What can hang from each mark:
W: X
J: F
L: Q X
T: F
F: Q S X
Q: E R
X: B E
S: F
B: Q
R: Q
K: R W

Every row comes from one small tree of marks. Brackets hold a mark, then the marks that hang from it, in alphabetical order. Every link used is in the known rows. Which tree was each row made from?
Known rows:
{F {Q E R}}: [  4  -9  12  -2  -3   9  13  -3   7   3  -9   5  21   1   6  -2  21   4
   9   9   2  10   9   6  -5   4 -11   2  -8  -6 -14   0  -1 -32  -8   6
  -2   2 -20  -2   7]
{S {F X}}: [ -5  14  -7 -10  -3   1  11   4  -6   6   8   2  -3 -10  -9   3  12   8
 -11   5 -11  -4  -2  -7  -8   0  -2   9 -12   3 -13   7   8   1  -6   7
   9  -1  12  -3  11]
{B {Q R}}: [ 11  -9   3  -2  -5   4  -9  10  -4   8  -7  16   6  -5  11  -5   7  16
   6   8  -4  -2  -1   2   5   6   1   4   6  -9  -6  -5   9 -24  -7   3
 -10  -1 -16   3   5]
{R Q}: [  1   7   3  -1   3  -3  -8   6   5  -5   3  -1   2 -11   3   0 -10  -5
   8  -2   8   6   0   9  -1  -2   6   0   2   1  -8   2   1  -2  -3   3
  -2  -4  -7  -6  -3]
{L {Q R}}: [  2   4  -1  16  -1  -3  -1   4   1   2 -16  10   1   6  -1   3  17   2
   6   1 -13   5   8   4  -9   3 -19   1   0  -1 -16  -1  -9 -18  -7   6
  -2  -1  -3   4   4]
{T {F Q}}: [-10  -4   4   1  -1 -12   4  -9  -9  -6   5   8  10   3  14   3   6   6
  -2  10   1   6   3 -19 -13  -1  -4   4  -3   0   4   5  -6  -4 -20  -5
   5   4 -17  -7   0]
{K {R Q}}: [  9   1   1  -3   9  -7   2  14   6   5  18  -2  -1  -9   9  -1  -4 -14
   4   1  -9   9  -1   8   4  -5   2   4  -6   1   0   5   1  -7   4   4
  -4  -6  -4   4  -2]
{F Q X}: [-10   6   5  -6  -8 -12  16 -11  -5   1   6   1   7 -13   4   3  18  13
  -9   6  -2   9   0   0 -21   8  -5  -1  -3  11  -9  -3   6  -7 -10   3
  16 -10  -5   1   9]
{B Q}: [  4  -8  -1  -3  -7  -2  -9   4  -2   8  -7  11   1  -9   9  -7  -3  17
  -3   7   3  -1  -8  -2   2   7   6   0  13  -2  -3  -5  11  -7  -6  -1
  -7  -5 -11   1   1]
{X {B {Q R}} E}: [ -9 -11  -1  -3   8  -4   1   6  12   3  -2  15 -27 -22  16  -8   6  17
  -7  14   9 -19  -3  32  13  -3   3  -2  -3 -23  -6  -7   3 -24  -3   4
 -19   7 -14  14   7]
{B {Q E R}}: [ 12 -14   9  -7  -7  15  -1   8   5  14 -11  16  15  -5  10  -9   7  12
  11  14  -2   3   3   5  12   6  -3   3   6 -17 -15  -5  11 -34  -2   5
 -13   1 -19  -4   7]
{J {F S {X {B {Q R}} E}}}: [-17   6   3 -16  11   3   4  -2  10 -17   4   5 -12 -13  15  -7  18  25
  13  13  -9 -10   6  -1 -10  10 -16  -1 -15  -1  -1  -2  14 -11  -4   3
   1   3   0   9  31]
{J F}: [  0  11   6  -1   4   5 -10   0  -4  -6  -1  -2   0   9   7   0   4   9
  11   1  -1   6   3 -17 -15   6  -9  -4 -11   8   9   9   2   3   2  -6
   1   0   1  -4   1]
{J {F {Q R} S {X B}}}: [-16  14   5  -6   6  -6   7  -4   1 -25   3   0   6  -3  14  -4  30  22
  13  12  -9   0   7 -10 -25  16 -21   0 -23  13  -3   2   8 -12  -7   3
  12   4 -11  11  33]
{K R {W {X B}}}: [ 12   3  -4  -1  17 -23   3  18  11  14  30  -8 -13   2  12   5  12 -22
 -20  12 -22   0  -4   7   7  14  -1   1 -14  -6  -3  24   0  -4   8   4
 -13 -23  -8  31   6]
{F X}: [ -5  10   1 -10  -4  -4  13  -5  -4   0  11   0  -1  -8  -2   0   6   3
  -5   5  -9   2   2   0  -6   3  -3  -1  -1   2  -7  -1   7   0   3   2
   9  -6   8   0  10]
{X {B Q} E}: [-14 -11  -2  -4   6  -9   2   0  13   4  -2  12 -32 -25  13  -7  -1  18
 -13  12  14 -18  -8  29  12  -3   6  -5   2 -20  -3  -7   4 -11  -5   1
 -17   4  -9  12   3]
{Q E R}: [ 11  -7  10  -6   0  21  10   5  11   6  -6   6  19   6   1  -6  11  -6
  18   8  -6   4  14   9  10  -1 -11   3  -8 -18 -14   1   0 -34   5   6
  -9   8 -10  -6   8]
{K {R Q} {W X}}: [ 19   6   4  -7  17 -17  -2  20  12  15  33 -10  -4  -5  13   7   2 -27
  -7   7 -22  12  -3   3   0  11   1   2 -11   1  -8  24   3  -4   2   7
 -11 -32  -7  19   4]
{J {F Q {X B E}}}: [-18  13   9  -7   5  -8   9 -11   2  -9   6   2 -15 -10  15   0  19  23
  -4  11   6   2   1   2 -25   7 -12  -7 -18   5   1   5   3  -5  -6  -2
   7  -2  -4   6  10]
{S {F Q X}}: [ -7  11  -4  -8  -6  -7  14  -1  -8   5   6   3   4 -13  -3   4  22  16
 -15   7  -4   2  -5  -7 -20   4  -3   7 -13  10 -14   6   8  -5 -17   7
  14  -3   0  -3  11]
{J {F {Q E R} S {X B}}}: [-14  10  10 -11   4   2  13  -6  10 -21   0   2  14  -1  12  -7  31  20
  17  15  -7   3  11  -8 -19  17 -24   1 -21   6  -8   0   9 -20  -4   4
  10   6 -13   5  34]
{J {F {Q E R} S}}: [ -4  -1  13  -7   8  15   4  -5  10 -17  -8   0  22   7  11  -4  24  15
  25   8  -5   8  12 -19 -18  12 -22   2 -18   6  -2   2   7 -18 -11   3
   6   5 -13  -3  24]
{K {R Q} W}: [ 19   0   5  -4  18 -12   2  22   5   9  33  -6   4 -11  12   6   7 -29
  -6   6 -15   3   7   5   1   3   2   9 -13   1  -7  22   5  -4   3   6
  -1 -19   0  17   3]
{L Q X}: [-11  15  -6  11  -9  -3  -8   0   5   4  -7  14  -7   4  -4  -3  17 -11
  -2   4  -9   1   4  -1 -15   6 -21  -5   8   9 -15  -5 -11  -6  -4   2
  -1 -20   7 -11  -4]

Which tree is each row?
[ -9   3  -1  -3  -9   4  -6  11  10   3   2  20  -4  -3   8 -17  12  -5
   3  17   3 -12   3  14   8   9  -6  -3   3 -11 -12  -6   0 -28   9   0
 -15  -6 -15  -6   3] | {L {X {B {Q E R}}}}
[  1   2  -2  -2  -3  -8  -7   8  16   9  -6   8 -10   1   8  -7  -1  11
  -1  15  -3   3 -11  12  12  16   1  -7   4 -19 -12  -1   1 -23   3   2
 -25  -8 -29   8   7] | {W {X {B {Q E R}}}}
[  4  -2   1  -5  13 -10  -5  11  14  12  13   3 -19  -9  13   4  12  -2
 -16  15  -8  -9  -3  18   6  14   1  -3  -8 -17 -11  15   3 -15  -3   6
 -20 -21 -12  24   9] | {K {W {X {B {Q R}} E}}}
[  0   7   3 -10  -5   8  21   2   0   9   1   7  15  -9  -2   1  29  11
  -3  13  -9   5   4  -1 -13   4  -9  10 -18  -2 -24   7   7 -25 -12  12
   7   1  -5  -6  16] | {S {F {Q E R} X}}
[-13   4   5  -8  -6 -15  13 -13 -13  -4  14   8  11  -3  12   4  11   9
  -6  13  -6   8   5 -18 -19   0  -8   4  -5   1  -1   4   0  -5 -16  -2
  13   1 -12  -5   6] | {T {F Q X}}
[-21  14   5  -8   4 -10   8  -9   3 -25   3  -2   2  -5  12  -3  24  25
   6  10  -3   2   2 -14 -26  16 -17  -2 -16  17   1   1  10   0  -8   0
  14   1  -7   8  29] | {J {F Q S {X B}}}
[ -2   2  -3  -2  -3 -11  -7   3  18   9  -7   5 -14  -1   6  -6  -6  12
  -6  14   1   4 -15  10  12  15   3 -10   7 -15 -10  -1   3 -12   3   0
 -23 -11 -26   6   4] | {W {X {B {Q E}}}}
[-21   9   7 -12  12  -2  13  -9   9 -22   5   2  -6 -11  16  -3  30  24
  11  13  -6  -4   8  -1 -23  10 -21  -2 -24   7   0  -1   8 -15 -11   5
   9   4  -5  12  32] | {J {F {Q R} S {X B E}}}
[-14   7  -8 -12   2  -6  10   3   3   7   7  11 -22 -25   0  -1  12  20
 -19  14  -2 -15  -8  12  -1  -1   3   6 -10  -9 -15   3  11  -6  -8   8
  -2   2   5   4  12] | {S {F {X {B Q} E}}}
[ -1  -1   0  -3  -4   5  10   1   5   8  -7   3  11  -5  -4   2  17  10
  -7   8   5   4  -3  -4  -9   2  -3   8 -12   0 -16   7   3 -12 -16   7
   3   3  -7  -8   6] | {S {F {Q E}}}
[  8   3   1  -7  26 -22   2  18  22  13  36  -6 -24 -16  15   6   4 -24
 -15  11 -14   0  -5  23   7   6   3  -1 -17 -10  -9  23   0  -7   3   7
 -18 -26  -9  26   4] | {K {R Q} {W {X B E}}}
[ -5  -7   1   0  -6  -7   0   5  10   2 -10  12  -4 -11   8 -12  -1  13
  -4  17  13  -9  -5  16  15   6   5  -2   7 -16 -11  -5   7 -16   4  -2
 -14   7 -21   5   5] | {X {B {Q E}}}
[-18   8  -3   5  -1   1  -2  -5  14   8  -4  16 -24  -7  -2  -3  16 -10
  -4   4  -6  -5   4  11 -15  -1 -23  -7   6   2 -14  -6 -12  -8  -8   4
  -6 -20  14 -10  -5] | {L Q {X E}}
[-17   3  -6 -12  -1 -10  11   1   7 -18   5   8  -2 -18   7  -8  15  19
   2  14 -13 -14   1   7   3  12  -7   5  -1  -2 -12 -12  17 -12  -3   8
   4   5  -7  14  39] | {F S {X {B {Q R}}}}
[-26  -2   1 -13  10  -8  28 -10  15 -21   7   4  -8 -25  11  -4  33  18
  -1  13  -7 -13   7  20 -10   6 -14   3 -17  -1 -13 -12   7 -22 -17  15
  10   4  -9  17  38] | {F {Q R} S {X B E}}
[-25  -5   3 -17   7  -8  22 -22   3 -16  14   6   1 -14  12   4  16  14
  -2  14 -10  -2   7 -14 -16  -1 -14   6  -7  -1   0  -5   6  -2 -27   4
  14   4  -5  -2  24] | {T {F Q S {X E}}}
[ -6  -8   2  -3   6   0   8  -4   7 -19  -4   0  18  -3   7   0  26  12
  11   4  -7  -1   6  -5 -11   9 -13   7  -9   8  -5  -7   3 -15 -20  11
  10   3 -15   9  27] | {F {Q R} S}
[-21  -1   5 -11   1  -8  24 -10   5 -20   7  10  19  -4  13  -3  23   9
   9  23 -11  -3  13  -9  -6   5 -18   8 -12 -10 -11  -2   4 -23 -16   5
   8  14 -23   1  31] | {T {F {Q E R} S {X B}}}
[ 12  -2   5  -8   8   1   8  12  14   8  15  -2   5  -8   7  -5  -4 -18
   8   6  -7  11   4   9   9  -6   0   5  -6  -6  -6   4   3 -16   6   5
  -6  -4  -8  -3   0] | {K {R {Q E}}}
[-16  -1   5 -12   1  -3  29  -8  17 -18   0   4  16 -14   6  -8  33  13
   8  17  -8  -3  11  12  -6  13 -17   6 -13  -3 -22 -10   9 -28  -7  13
   9   7 -18  10  41] | {F {Q E R} S {X B}}
[ 13   9  -1  -2  19 -27  -3  23  16  10  32  -8 -12  -7  14   5   4 -26
 -13  10 -17   5  -4  13   6  13   4   0 -15  -4 -10  25   1  -7   7   4
 -15 -27 -14  25   6] | {K {R Q} {W {X B}}}
[-24   0   3 -13  -2  -9  30 -15  18 -19   0  -1  11 -19   3  -7  24  15
  -1  17  -1  -2   3   8  -9  12 -13   2  -6   4 -18 -10  12 -13  -9  10
  13   4 -13   8  36] | {F {Q E} S {X B}}
[ -6  -1  -2  -6   8  -9  -6   4  19   9  -1   8 -31 -11  12  -3   0  15
  -8  12  -1  -3 -13  22  11   9   1  -9  -1 -20  -6  -2   0 -18  -5   4
 -27 -11 -19  12   5] | {W {X {B {Q R}} E}}
[-20   1  -5  -6   0  -3  -4   3  12   4   7  17 -29 -17  10 -13   7   1
 -10  14   8 -20  -2  22   4   1  -4  -7   4 -11  -4  -7  -1 -14   1   0
 -15 -11  -2  -3  -2] | {L {X {B Q} E}}
[-23   2   0  -7   3 -16  18  -9  -4 -25  11  10  12  -4  15   0  23  13
   4  20 -12  -6   9 -12 -12   6 -15   8 -12  -3  -4  -2   3 -15 -19   5
  11  12 -20   7  31] | {T {F {Q R} S {X B}}}
[-16  -3   6 -19  -3   3  29 -18  15 -12   1  -2  21 -15   1  -5  24  13
   5  12  -8   7   6  -5 -13  12 -16   3  -3   9 -16 -12  16 -11 -15  11
  18  -3  -5  -1  33] | {F {Q E} S X}
[ -3   8   3   7  -9  13   1   4  13   9 -12  18   7   9  -4  -7  25 -16
  12  11 -13   3  17   6  -7   7 -29  -3   4  -5 -26  -4 -11 -32   0   7
  -8 -13  -1 -15   2] | {L {Q E R} X}
[ -3  12  -2  -7  -3  -2  13   4  -9   4   5   6   8  -9  -1   5  28  14
  -8   8 -10   1   1  -3 -19   5  -6   9 -19   5 -17   7   6 -17 -15  11
  11  -1  -2   0  15] | {S {F {Q R} X}}
[-12   9  -1  -7  -7  -6  21  -1   4   3   2   5   3 -14  -4  -2  22  14
 -15  15   3  -2  -3   5  -9   5  -4   6 -16  -2 -21   6   7 -14  -9   7
   8   5  -7  -1  15] | {S {F {Q E} {X B}}}
